Each row was made from one small tree. The marks that hang from a mark follow it in brackets, in alphabetical order. Every link used is in the known rows. Write each row's tree.
Known rows
A{V{P W{E S}}}: -3.25  +0.84  -1.76  -1.78  -0.57  -1.76  -1.09  -3.56  +0.82  +3.36  +0.19  -0.42  +0.70  -1.34  +2.94  +0.53  +1.92  -0.46  +0.09  -0.92  +2.31
P{E}: -2.54  -0.48  -2.48  -0.87  -0.54  -1.51  -3.12  +1.44  +1.76  +1.92  +0.56  +1.29  +0.30  -1.53  -0.13  -1.44  -1.13  +0.21  +1.57  +0.70  +4.44
J{A{S V}}: -5.68  +0.75  -0.60  -2.07  +0.36  -1.13  +4.83  +0.17  +1.38  +1.71  +1.51  +4.56  -0.45  -1.05  +1.06  +1.33  +0.21  -1.02  +1.15  +1.47  +4.26
P{E{A}}: -2.23  -0.39  -2.08  -0.85  -0.11  -1.79  -3.46  +2.31  +3.08  +2.16  +1.55  +1.88  +0.15  -1.13  +0.40  -2.75  +0.10  -0.06  +2.03  +1.47  +4.95
A{S{P{E}} V{W}}: -4.34  -0.85  -0.22  -0.68  -0.16  -1.09  +0.50  -1.56  -0.11  +1.67  +1.63  +3.99  +0.79  -2.12  +2.30  +0.41  +1.75  -1.98  +2.56  -0.39  +2.10
P{S}: -2.22  -0.18  -2.76  -0.34  +0.04  -1.78  -0.05  +0.03  +0.58  +1.85  +0.95  +0.96  +0.10  +1.30  +0.59  -0.96  -1.32  -0.53  +1.37  -0.21  +4.55
V{P{E} W}: -1.40  -1.00  -4.68  +0.85  -1.54  -1.75  -8.94  -0.24  +3.11  +2.95  -1.17  -0.94  +0.19  -1.28  +1.98  -2.89  +1.98  +0.57  -0.29  -0.62  +3.16
V{P W{E}}: -3.58  -1.03  -3.68  +0.55  -0.20  -1.48  -8.21  -3.61  +1.39  +4.13  -2.40  -2.03  +0.67  -1.22  +2.51  -1.22  +3.15  +0.45  -1.34  -1.55  +3.21
J{A{V{P}}}: -4.06  +0.88  -1.41  -1.42  -0.15  -1.59  +2.52  -0.19  +2.89  +2.86  +0.29  +2.60  -0.90  +0.87  +1.73  +0.26  -0.27  -0.09  +0.09  +0.29  +3.70
J{A{S}}: -5.69  -0.07  -1.86  -1.16  +0.19  -1.27  +1.68  +0.94  +1.52  +1.77  +0.13  +4.54  -0.36  -1.44  +0.11  +0.31  +0.89  -0.62  +0.29  +1.23  +5.19
V{P{E{A}} W{J}}: -1.32  -1.66  -4.47  +1.00  -1.81  -2.21  -6.72  -0.60  +4.66  +3.43  -0.41  -1.63  -0.01  -2.38  +4.54  -1.70  +3.47  +0.10  +0.79  -0.30  +3.13
E{A}: -3.40  -0.06  -1.15  -1.39  +0.80  -1.89  -1.71  +0.79  +1.85  +3.75  +0.93  +2.14  +0.15  -0.41  +0.75  -2.98  +1.69  -1.05  +1.43  +1.28  +5.70
V{W{J{A}}}: -4.30  -1.26  -3.17  -0.25  -0.93  -1.60  -3.15  -1.62  +2.80  +3.42  -0.07  -0.59  -0.01  -0.48  +1.70  -0.23  +1.98  +0.12  +0.05  -0.26  +3.05
W{E{A{V}} J S}: -4.63  +0.46  -0.32  -2.91  -0.09  -2.22  +5.60  -2.87  +1.00  +2.99  +2.07  +0.68  +0.79  -3.54  +3.81  +3.43  +2.08  -1.26  +2.09  +0.23  +3.14
J{A}: -4.78  +0.31  -2.04  -1.15  +0.06  -1.42  -0.23  +0.70  +2.36  +2.51  +0.00  +2.78  -0.53  +0.37  -0.44  -0.55  -0.30  +0.36  -0.16  +0.77  +4.73
W{E J{A{S}}}: -6.80  -1.47  -1.95  -0.65  +0.23  -1.22  +3.38  -2.86  +1.03  +2.47  -0.36  +1.18  +0.03  -3.38  +2.92  +4.74  +1.45  -0.37  +0.60  -0.05  +3.73
S{P{E{A}}}: -3.11  -1.01  -0.69  -0.03  +0.17  -1.75  -2.53  +0.85  +1.72  +2.39  +0.40  +3.96  +0.29  -0.18  +0.91  -2.14  +0.86  -0.89  +2.40  -0.74  +3.83
A{S{P} V}: -5.35  -0.06  +1.37  -1.54  +0.75  -1.14  +5.86  -1.82  -1.78  +2.58  +1.25  +5.97  +0.56  -1.88  +2.31  +1.25  +1.13  -2.83  +2.78  -0.37  +3.47
V{P{S} W}: -1.14  -0.82  -4.85  +1.26  -1.08  -2.00  -6.75  -1.52  +2.38  +2.85  -0.95  -1.09  +0.01  +0.76  +2.67  -2.46  +1.98  +0.11  -0.50  -1.39  +3.35

Which tree is each row?
-2.26  -1.30  -4.73  +1.51  -0.36  -1.71  -7.54  -3.54  +1.77  +2.78  -1.48  -2.72  +0.38  +0.16  +2.96  -0.68  +2.14  +0.53  -0.93  -1.99  +2.72
V{P{S} W{E}}
-3.08  -0.40  -2.42  -0.79  -1.16  -1.88  -4.87  -0.50  +1.25  +2.07  +0.24  +1.72  +1.10  -1.10  +0.16  -1.77  +2.22  -0.14  +0.70  -0.81  +2.60
V{W{S{P{E}}}}
-4.80  -0.67  -0.25  -0.71  +1.02  -1.72  +0.47  +0.33  +0.42  +3.13  +0.63  +5.34  +0.39  -1.91  +1.76  -2.07  +3.43  -2.48  +2.25  +0.76  +5.37
E{A{S{P}}}
-4.69  -1.22  -1.02  -0.23  +0.13  -1.29  +0.80  +0.41  -0.56  +1.51  +0.08  +5.61  +0.67  -2.85  +1.18  +0.09  +1.52  -1.73  +2.22  -0.25  +4.35
A{S{P{E}}}
-2.93  +0.43  -2.87  -0.36  -0.61  -1.63  -0.69  -0.76  +3.75  +2.07  +0.86  +0.93  -0.82  +1.89  +1.94  -0.17  +0.22  +0.31  -0.16  -0.29  +2.58
J{A{V{P{S} W}}}
-4.29  +0.13  -0.96  -2.33  -0.39  -1.66  +1.79  -3.88  +0.50  +3.22  +1.50  -0.84  +0.93  -1.94  +2.74  +2.36  +1.15  -0.78  +1.24  -0.48  +1.81
A{V{W{E J S}}}
-6.13  -0.35  -0.97  -0.60  +0.39  -1.32  +2.26  +0.40  +0.95  +1.79  -0.37  +5.74  -0.25  -0.98  +0.63  +0.49  +1.26  -1.03  +0.60  +0.06  +4.41
J{A{S{P}}}
-3.36  -0.44  -1.45  -1.31  -1.66  -2.40  +4.25  +0.10  +0.79  +1.96  +0.63  +3.36  +0.68  -2.91  +2.41  +2.14  +0.98  -1.05  +2.45  -1.23  +2.69
W{J S{P{E}}}
-2.70  -0.53  -1.55  -1.25  -0.21  -1.47  -2.30  +0.94  +2.85  +1.66  +2.77  +2.03  +0.34  -2.39  +1.71  -1.47  +1.45  -0.97  +2.61  +2.01  +3.88
P{E{A{S V{W}}}}
-2.23  -2.00  -5.03  +1.68  -1.07  -1.96  -4.90  -4.47  +2.28  +3.11  -1.27  -3.62  +0.19  -0.92  +4.58  +1.25  +2.56  +0.30  -0.33  -2.36  +2.13
V{P{S} W{E J}}
-1.66  -1.76  -4.74  +1.05  -2.14  -1.97  -5.91  -1.08  +3.51  +3.33  -1.10  -1.89  +0.10  -2.41  +4.02  -0.85  +2.35  +0.34  +0.38  -0.96  +2.58
V{P{E} W{J}}
-1.88  +0.60  -1.69  -0.96  -0.20  -1.81  +2.62  -1.45  +0.96  +2.79  +0.98  +1.34  -0.29  +0.80  +3.22  +0.00  -0.78  -0.95  +1.46  -0.71  +3.40
A{V{P{S}}}
-4.15  +0.87  -0.80  -2.58  -0.01  -1.49  -0.38  -3.15  +0.16  +2.97  +1.45  -0.39  +0.97  -1.12  +1.11  +0.70  +0.93  -0.58  +0.64  -0.17  +2.20
A{V{W{E S}}}
-3.17  +0.15  -1.41  -1.29  -0.43  -1.37  +3.71  -0.05  +0.61  +1.98  +1.17  +3.47  +0.12  -3.40  +3.51  +1.00  +0.81  -1.69  +2.14  +0.61  +3.83
A{S V{P{E}}}
-3.09  +0.28  -0.92  -1.70  -0.66  -2.28  +0.70  +1.43  +1.30  +1.64  +1.10  +4.67  +0.70  -1.46  +0.36  -1.19  +1.33  -0.82  +1.92  -0.29  +3.75
W{S{P{E{A}}}}
-3.01  -0.71  -1.97  -0.91  -0.11  -1.60  -1.90  +2.35  +2.39  +1.58  +1.81  +3.16  +0.28  -2.92  +1.03  -1.96  +1.15  -0.84  +2.42  +2.10  +5.23
P{E{A{S}}}
-4.31  +0.37  +0.38  -2.25  +1.01  -1.60  +3.28  +0.24  +0.97  +2.96  +2.45  +4.16  +0.25  -1.87  +2.22  -1.03  +2.11  -2.42  +2.74  +2.06  +5.14
E{A{S V}}
-4.17  +0.47  -0.71  -1.52  +0.18  -1.44  +4.64  -1.05  -0.41  +2.99  +0.66  +3.85  +0.22  -2.73  +3.56  +0.89  +1.39  -2.19  +1.57  +0.38  +4.23
A{S V{P}}
-3.04  +0.86  -2.18  -0.93  -0.31  -1.73  +3.09  -0.09  +3.21  +1.95  +0.94  +2.26  -1.06  +1.73  +1.93  +0.65  -0.79  +0.04  +0.39  +0.05  +3.50
J{A{V{P{S}}}}
-4.84  -0.06  +1.20  -1.57  +1.08  -1.61  +3.91  -0.43  +0.42  +2.99  +1.97  +5.16  +0.30  -1.46  +2.64  -0.93  +2.64  -2.85  +3.05  +0.89  +4.41
E{A{S{P} V}}
-4.86  -1.33  -3.22  -0.13  -0.86  -1.50  -1.89  -1.45  +2.27  +2.91  +0.13  +0.39  +0.10  -1.84  +2.13  +0.57  +2.81  -0.47  +0.34  +0.30  +3.34
V{W{J{A{S}}}}
-4.62  -0.44  +0.54  -1.09  +0.82  -1.56  +0.22  -1.30  +0.74  +3.19  +1.88  +4.00  +0.52  -1.29  +2.67  -1.63  +3.73  -2.51  +2.46  +0.58  +3.61
E{A{S{P} V{W}}}
-4.29  -0.13  -0.85  -1.65  -1.11  -2.37  +5.77  -0.95  -0.29  +2.94  +0.21  +3.80  +0.73  -2.44  +2.48  +2.05  +1.68  -1.54  +2.07  -1.53  +3.16
W{J S{P}}
-4.49  +0.63  -1.61  -1.51  -0.17  -1.31  -0.56  -0.78  +2.83  +2.58  +1.16  +1.39  -0.44  +0.98  +0.36  -0.36  +0.02  +0.13  +0.15  +0.60  +3.13
J{A{V{W}}}
-3.52  -0.12  -1.07  -1.48  -0.34  -1.49  +1.08  -2.73  +0.91  +3.97  +1.35  -0.44  +0.40  -0.74  +2.65  +0.44  +0.75  -1.07  +1.59  -0.03  +2.43
A{V{W{J}}}
-2.85  -0.26  -2.18  -0.83  -0.89  -2.08  -5.40  +0.07  +2.27  +2.23  +0.80  +2.03  +0.87  -0.99  +0.54  -2.60  +3.08  -0.51  +0.99  -0.40  +2.88
V{W{S{P{E{A}}}}}
-4.56  +0.66  -2.27  -2.20  -1.48  -2.27  +5.71  +0.59  +2.32  +2.16  +0.89  +2.68  -0.08  -2.07  +1.85  +2.62  +0.89  -0.32  +0.82  +0.51  +3.80
W{J{A} S}
